Known rows, with every step that occurs:
T L K E: [-13  -6 -15  -9  17   4   0   0  23   5  -1   0 -11   6  13 -10  17   9
  -2  19  28   4 -25  45  -6  11   1  23  -7]
G B X T: [ 11   3 -30  -5  18  -2  -6  -8  17   7  -2  -1   8 -12  -3  16 -25  34
   0  15  24  -5   7 -12  11 -17  -5  37 -13]
G E K L: [-11   8   6   6  -1   4 -10  -8  34  -4  13   1 -27   7 -13  -4  12  10
  -7  -2  -1   1 -15  18  10   4  -9  18  -2]
G E: [  1  12 -12   6  -1   7   1   0  27  16   5   1  -6   8  -2 -17  -5   4
   2  -9  27   1   4  21   9  -2   4  18  -3]
L T X B: [ 20   1 -27   2  16   2  20   4  19  14   9   6   2  -7   0   4 -15 -27
   1  -3   9  -9  10  28   8   7   0   8  10]
L G: [ -2 -15  -5 -25 -13  10   8   2  13   4  -1   1  -3 -10   3 -14  -1 -12
   0  22  -6   0  10   5  -9 -16   3   8   7]
X B G E K: [ -3   3   4  -7  -1  -1  10  -3  13  12   4   1  -2   7   0 -10   1 -16
 -12   0   0   1 -12  39  -5 -15 -20  16  -7]
T X: [ 22   1  -7  11  -4  -4  -5   4  11   7  -5   4  12 -11   1  13  12 -21
   4  -7  -4  -7   4 -24   0  11   0  11   5]
U T L: [ -7   1 -12   7   3  12   3 -19  17   1 -12 -16 -24  -6   4   5  11  20
  -1   1   5   5  -4  24 -10  35   4   6   1]
U T L K X B: [ -1   3 -35 -16  27  10  26 -14  27  14   2  -3  -5   4   8   9 -14  26
  -3  17  -6  -8 -21  26  -1  11 -16  -3  -2]
U T X B G E: [ 15  10 -35   9   5   8  34  -6  12  28  -1  -9   3   5  -2 -12 -10 -30
  -7  -4  27 -10   8  56   1 -10   3  19  -5]
E K X T U: [  7  11 -18 -23  15  -1 -27 -12  33  10  -1  -1   7 -10   3  19  48   5
  10   3   7  -7 -13 -45  -5   4 -29  58  -6]
E K L T: [-12 -10   1 -12  18   7  -3 -12  13 -11  22 -11 -28  -1  -7   8   7   6
  -9  -3 -12  -1  -9  -3   9   3  -2   8   4]
E K: [ -6  -4  24 -13  -6  -7  -8  -8  10  -8   0  -1  -1  -4  -1   6   7   2
  -6   2 -23   3 -18 -14  -5   2 -22  -1  -2]
B G E K X T: [ -1  12 -25 -11  11  -3   5 -16  22  15   1  -9  10   2   1   3   8  16
  -4   8   3  -2 -15 -14  -4 -20 -33  56 -18]
L G B: [ -4   1 -12 -21   0  12   2   1  29  -7   3  13   3 -13   2 -13 -45   5
  -6  30  -4  -5  12 -28   5 -19   8   3   2]
B X: [ 11 -13  -4  -7   6  -4 -15  -1 -15   4  -3  -3  11  -3   0  31   9  30
  -2  -7   7  -5   4  -9   5  -9  -1  -1   1]
U T L K: [-12 -16 -16 -16  20  15  10 -19  20   4  -5 -17 -28  -7   7   2   7  14
  -1  17 -10   0 -25  13  -8  18   5   3  -5]
T X B G: [ 18  -4 -21   8   7  -1  27   8 -18  14  -3   4  12  -1   1   6   3 -49
 -11   4  -1  -7   5  47 -11 -16  -3  13  -1]
K L G: [ -8 -12 -10 -16  -9  14   5  -1  23  -2   8   4 -22  -5  -6 -11   7  -9
  -5  22  -6   0   7  18  -1 -13   7  14   9]
X T L G E K: [-10  -1  -1 -17 -12   8  -5  -9  51  11  -2  -2 -20  -9   2 -20  12   5
  -2  17   5  10  -7  21  -8  -1 -18  47  -3]
X B G L: [  1   8 -14  12   9 -11  15   1   2  -4  -7   2  21  10   5  -2  28 -19
 -14 -11   6  -3   9  61   8 -25  -4   6   1]
X B G: [  5  -4 -16  -1  10   1  29   6 -26   8   0   0   4   6   1  -2  -4 -35
 -13  10   2  -3   2  58 -11 -23  -3   5  -5]
K L T U: [  1  -4 -16 -16  26  14 -25  -5  22   0  17  -4 -24  -5  -3  13  47 -13
   3 -10  17  -8   4 -16   6  11   8  29  10]
U T L G B: [ -8   1 -19 -14   0  20   6  -9  42  -6  -5   1 -12 -15   5 -10 -38  18
  -6  32   2  -2  12 -11  -2   4  12   8   2]
B G L K X T: [ -2   4 -39 -13  28  -3  11 -17  15   8  -3 -11  19   2   7   8  21  17
  -5   9  -5  -7 -17  -7   5 -28 -20  49 -17]
L K: [ -6 -17  -9 -22  17   7   7  -5   5   3   5  -4  -8  -1   5  -2   1   0
   0  12 -12  -5 -21  -4   2  -7   3  -4  -6]
U T: [ -1   2 -11  -1   2   3  21 -28   4   3  -6 -24  -2  -5  -2   2 -17   8
  -1   2   3  -9  -2   6   1  10  -1 -15  -3]

Rows:
[-11   2  -3 -20   0  11  -5  -4  42 -16   9  13 -12 -10  -5  -9 -34  10
 -11  33 -10  -4   2 -18   7 -14   2   8   1] : E K L G B
[ -7   0  12 -10  -5  -2   2  -3   9   6   2  -6   0   5   0  -6  11 -11
 -11  -3  -4   2 -14  11  -7 -15 -19  16  -9] : B G E K
[ 11  10 -24  18   7 -12  22 -11  11   2 -12  -8  27   3   3   6  26 -26
 -12 -14   7 -11  10  53   9 -14  -3   7   3] : U T X B G L
[  8   4   0  -3  -3  -3   8  -2  17  16   1   2   5   0  -1  -2   7 -29
  -9  -1   0  -3 -11  28  -5 -11 -20  20  -4] : T X B G E K
[ 21   2 -17  11  -3   0  14 -19  15  10 -10 -16  11 -14  -2  17   0 -17
   3  -7   2 -14   2 -20   1  19  -1   1   1] : U T X
[ 21   8 -27   8  17  -4  16   1  30  10   6   7  11  -4   3   3  -1 -22
  -2 -12  12  -9  13  37  15   2   1  12  12] : G L T X B
[  1   4 -36 -10  19   9  25   1  12  25   8   1   3  16   4 -11  -5  -5
 -10   5  14  -8 -10  41   1 -26  -6  19 -10] : L K X B G E
[-13 -16  -9 -12  18  13  -3  -1  16   3  -1  -2 -26  -4   8   0  18   9
  -1  13 -12   5 -22  12  -9  12   7  10  -3] : T L K
[ 18  -1 -25 -17  17   1 -29  -6  15  15  -4  -1   2 -14  -1  23  48   3
  11  -1  32  -7   4 -18  -1  -2  -8  53  -4] : B X T U
[ -6   6  14  -8  -8  -2  -9  -9  28   5   4  -1  -5   3  -1  -9   2   7
  -3  -5   0   2 -14   1   3   0 -19  13  -5] : G E K
[-10   1 -14 -10  17  -9   3  -7  27  -1   0  -1  16  10  11 -13  19   6
  -5   8  29  -5 -20  43  13  -9  -2  16  -7] : G L K E
[ -6   4 -25 -12   4  18  -2  -1  47  -2  -3  13 -13 -18   5 -16 -31  17
  -4  37  11   4  14  -7  -2  -4   7  34  -1] : X T L G B
[ -9  -9 -15 -25  -7  10  -4  -5  41   7  -6  -1 -14 -15   7  -5  20  16
  -1  31 -11   9  -3   1 -20   0 -17  48   1] : E K X T L G
[ -4   5   8 -18   4  -7 -12 -10   9  -3   3  -1  19   4   5  22  12  34
  -5  -1 -32  -4 -23 -53  -4   0 -35   3  -4] : E K X
[  0  12 -21   7  13 -12  10   1   3  -2  -5   3  31  14   7   7  29  -4
 -15 -12  -2  -7   4  43   8 -26 -13  11   0] : K X B G L
[ 11  -5 -25  -6  12  -4  -4 -10   2  13  -4  -9   3 -10  -2  17   1  23
   4   8  22  -2   3   4   5 -14  -9  41 -11] : B X T
[ 22   9 -27   7   6  -1  31 -11  22  16  -3  -4   5  -9  -3   4 -22 -24
   2   2  13 -13   4  37   4  14  -5  -3   5] : U T X B
[ -8   7  -3   6   6   5   6  -4  22   3  13   2 -25  10 -13  -5   8  -8
 -16   4   4   1 -14  58   7  -8 -12  19  -3] : X B G E K L
[  7  18 -23 -20  15   4 -28 -11  44  18   1  -1   5  -5   2   7  45   5
  10  -2  21  -7 -11 -38  -1   2 -29  64  -8] : G E K X T U
[ -4   4 -20  13   7   7  -7  -3  28   7  -9  -2 -26  -9   3  -5  20  12
   4  11  16  13  -1  31 -11  19  -2  49  -5] : X T L
[ -8  -5 -14 -18  16  -1   7  -3  11   7   4  -2   5   6  10 -11   3   1
  -2  20  26  -4 -24  32   2  -4  -4  12 -10] : L K E
[ 11  -4  -9 -12  13  -1 -17   1  -1  -4   0   7  15  -6   0  30 -25  45
  -6   5   8  -8  10 -34  14 -13   4  -3  -4] : G B X
[  2  10 -10 -15  10  -5  10  -4  19   7   6  10  11   7   3  10 -12  18
  -6   8 -15  -5 -17   8   0   0 -33  -3   2] : E K X B
[ -6 -10 -28 -12  23   3  -5  -4  22  14  -3  -5  -7   0  12   2  19  24
  -2  24  42   3 -22  48  -3   3  -5  44 -13] : B X T L K E
[ -7  -7 -28 -18  -4  14  -2  -2  38  11  -6   0 -14 -14   7  -6  16  13
   1  29   1   8   6   6 -16  -1  -6  48   3] : K X T L G
[-10  -4  11 -24 -15   5  -3  -7  38   7   3  -1  -6  -3   0 -17   1  -3
  -3   9  -3   3  -7   2  -3 -10 -16  18   0] : L G E K
[ 16  -1 -31 -31  15   9 -25  -5  31  13  -3   4   4 -20   1  16  25   4
   8  18  28  -9  12 -31   1 -13  -4  56  -2] : L G B X T U
[ -8   0 -25  -8  23  -8  17  -3  16   5   1   1  18  14  12 -12  19 -14
 -13  13  34  -6 -18  78   6 -20  -5  15  -8] : X B G L K E
[ 13   5 -33   6  13   8  25   5  11  26  10  -4   0   6  -1 -10  -5 -32
  -7  -9  26  -7  13  51   4 -17   6  27  -2] : L T X B G E
[-11   3   5   6   1   4  -5  -8  17  -3  12  -4 -25   9 -12  -2  19  -5
 -14  -1  -5   0 -14  32   3  -7 -11  22  -6] : B G E K L
